What can hang from each mark
M: G L Q
A: L Q
K: L
G: Q
L: A K M Q
Q: A G L

Each row was made from one small tree. Brackets hold a mark, then the marks that hang from it, in alphabetical order. Every link used is in the known rows. Write each row's tree.
Known rows
{M {L A} Q}: [ 0.71  3.87 -1.02 -3.56 -4.98  0.42  2.34 -2.12 -1.85 -1.14  1.24  1.78
 -4.41  0.20 -0.38  0.01  4.52 -4.29]
{A {L K M {Q G}}}: [ 3.90 -1.01  6.76 -3.36 -0.68  4.82 -2.27 -0.54 -2.01 -4.27  6.15  7.17
 -0.33 -1.09 -2.14  4.32  4.63 -2.20]
{M {Q A L}}: [ 1.94  1.55 -1.14 -0.31  0.91  1.66 -0.41 -3.70 -0.36  0.09  1.39 -0.02
 -1.67 -1.37 -3.50 -0.98  2.77 -1.85]
{L A M}: [ 1.02  0.78  1.59 -3.22 -1.67  2.20  0.32  2.12 -4.45 -1.75  1.35  0.79
 -0.32  1.92 -0.98  1.11  2.75 -3.21]
{Q G {L A K M}}: [ 4.99  0.92  3.82 -3.22 -1.20  5.63 -2.39  2.05 -4.52 -1.19  4.91  3.89
 -0.54 -1.77 -3.54  2.91  1.79 -4.12]
{M G {Q A}}: [-1.27  1.09  1.99 -1.47 -1.75  1.12  1.05 -4.86 -1.27  0.72  3.06  1.85
 -0.16 -0.01 -0.91 -2.11  5.16 -1.98]
{L {A Q} K M}: [ 4.82  0.59  6.26 -2.70 -2.64  0.31  1.54 -0.06 -4.52 -2.32  1.76  4.40
 -3.04  1.04 -0.85  1.94  4.30 -3.17]
{G {Q {L M}}}: [ 4.54  0.96 -1.97 -2.28 -1.69  3.17 -2.18  0.13 -2.75 -1.65  0.67  2.30
  0.39 -0.74 -3.13  1.28  2.90 -4.10]
{M G {L {A Q} K}}: [ 1.73  3.08  6.25 -3.00 -4.38  0.11  0.59 -3.83 -3.25 -0.83  2.58  5.56
 -5.12 -1.60 -0.61  2.14  5.22 -4.73]
{G {Q {A {L K}}}}: [ 2.75  0.02  4.54  1.15  0.04  4.18 -0.61 -5.51 -1.46 -2.02  2.82  1.40
 -0.18 -0.67 -3.79  1.57  4.67 -1.75]
{Q {L A M}}: [ 2.64  1.67  0.14 -2.99  0.21  2.91 -1.97  1.96 -4.47 -1.57  1.69  0.84
 -1.13  0.09 -3.23  2.32  1.57 -4.27]
{K {L {M G Q}}}: [ 0.14  0.57  3.39 -5.55 -2.33  0.21 -1.51 -0.46 -1.13 -1.11  4.61  5.52
  0.62 -1.51 -0.74  2.18  6.53 -2.42]
{Q A G {L K M}}: [ 4.55 -0.46  4.20 -1.49  1.82  7.52 -3.43 -1.18 -2.59 -0.41  4.69  3.07
  1.74 -2.28 -4.81  2.48  3.01 -3.12]
{G {Q A L}}: [ 2.29  0.95 -1.65  0.58 -0.08  4.00 -2.04 -3.98 -1.86  0.65 -0.11 -0.65
 -0.56 -1.49 -4.81 -1.01  2.61 -2.88]
{K {L {A {Q G}} M}}: [ 2.33 -0.64  7.30 -7.30 -2.84  3.36 -2.53 -0.19 -1.53 -1.18  1.88  4.62
 -1.79 -3.04 -4.52  2.02  3.60 -2.54]
{G {Q L}}: [ 2.93  1.26 -2.80 -0.10 -1.52  1.52 -1.75 -1.40 -1.24 -0.16 -0.41  0.84
 -1.11 -1.90 -2.72 -0.26  0.69 -2.31]
{L {A Q} M}: [ 3.00  0.68  4.03 -4.08 -2.70  0.53  0.87 -0.17 -3.35 -2.27 -0.13  2.64
 -2.68  0.72 -1.87  0.60  3.26 -3.29]
{Q A}: [-0.86 -0.44  1.11  0.66  1.43  2.46 -0.23 -2.65 -0.70  0.57  0.31 -1.52
  0.49  0.28 -1.84 -0.75  1.76 -0.47]
{A {Q G {L M}}}: [ 5.70 -0.01  3.17 -4.57 -0.45  3.59 -3.04 -0.91  0.11 -1.33  0.93  4.36
 -0.90 -3.92 -4.86  1.49  0.78 -2.76]

Write each row's tree
[ 5.68  0.87  6.00 -2.50 -0.08  0.54 -2.28 -1.27 -2.70 -1.52  3.37  6.95
 -1.55 -2.49 -2.31  3.38  3.95 -3.58]
{A {Q {L K {M G}}}}
[-0.26  3.24  0.00 -3.34 -4.45 -0.03  0.78 -3.66 -0.04 -0.48  2.61  4.22
 -1.97 -1.43  0.55  0.41  5.16 -3.78]
{M G L Q}
[ 1.69 -0.39  3.45 -3.00  0.57  1.97 -1.79 -0.51 -1.84 -4.56  2.88  4.02
 -0.95  0.58 -1.77  3.86  4.63 -2.32]
{A {L M Q}}
[ 2.36 -0.70  5.75 -1.25 -0.59  3.32 -1.82 -2.06 -0.25 -2.64  5.20  5.80
 -1.83 -2.11 -1.81  3.06  2.58 -0.49]
{A {L K {Q G}}}
[ 1.58  1.34  0.69 -2.52 -1.08  4.28 -2.60  0.31 -2.01  0.32  1.87  0.80
 -1.57 -2.84 -4.44  0.36 -1.39 -2.39]
{Q G {L A}}
[ 3.52  0.47  3.87 -5.46 -1.95  4.11 -0.81 -1.59  0.88 -3.81  4.27  4.61
  0.94 -2.02 -3.60  2.13  3.29 -2.17]
{A {L {M {Q G}}}}
[ 2.48  2.15  4.41 -3.94 -5.10  0.83  2.24  0.02 -5.96 -1.69  6.28  6.00
 -1.29  1.58  1.01  1.05  6.96 -4.49]
{L A K {M G Q}}
[ 0.71 -0.23  6.34 -5.10 -2.63  1.62 -1.95 -1.68  0.12  0.27  0.79  3.29
 -3.27 -4.03 -4.37  0.65  1.46 -0.95]
{K {L {A {Q G}}}}
[ 0.30  2.38 -0.65 -1.75 -2.09  2.01  1.17 -5.15  0.27 -0.42  0.94  0.73
 -1.98 -0.38 -1.63 -0.42  5.76 -3.22]
{M L {Q A}}
[ 0.81  2.35  2.07 -5.34 -5.05  1.00  1.44 -0.38 -4.91 -1.68  4.27  4.27
 -0.88  1.32 -0.17 -0.24  5.92 -4.56]
{L A {M G Q}}
[ 0.53  0.35  7.61 -6.57 -2.33  0.63 -2.13 -1.06 -3.30 -1.13  2.46  5.27
 -2.26 -1.85 -3.14  2.67  5.81 -3.65]
{K {L {A Q} {M G}}}
[-0.13 -0.82  5.01 -1.62  2.13  6.29 -2.69 -4.57  1.56 -1.15  2.63  0.17
  1.32 -2.77 -5.76  1.09  1.14 -0.40]
{Q {A L} G}
[ 4.45  2.41  1.79 -2.24 -3.42  2.64  0.01 -0.74 -2.60 -0.28  4.63  4.09
 -3.17 -2.45 -2.90  0.19  1.61 -2.78]
{M {Q G {L A K}}}
[ 4.18  1.99 -1.33 -3.33 -3.22  3.81 -1.50  0.61 -5.61 -1.87  1.05  1.81
 -1.41  0.05 -3.81  0.79  3.44 -5.53]
{G {Q {L A M}}}
[ 4.39 -0.37  5.37 -0.93 -0.15  5.81 -0.96 -4.05 -3.07 -3.42  3.81  2.97
  1.35  0.31 -4.05  3.05  6.91 -3.56]
{G {Q {A {L K M}}}}
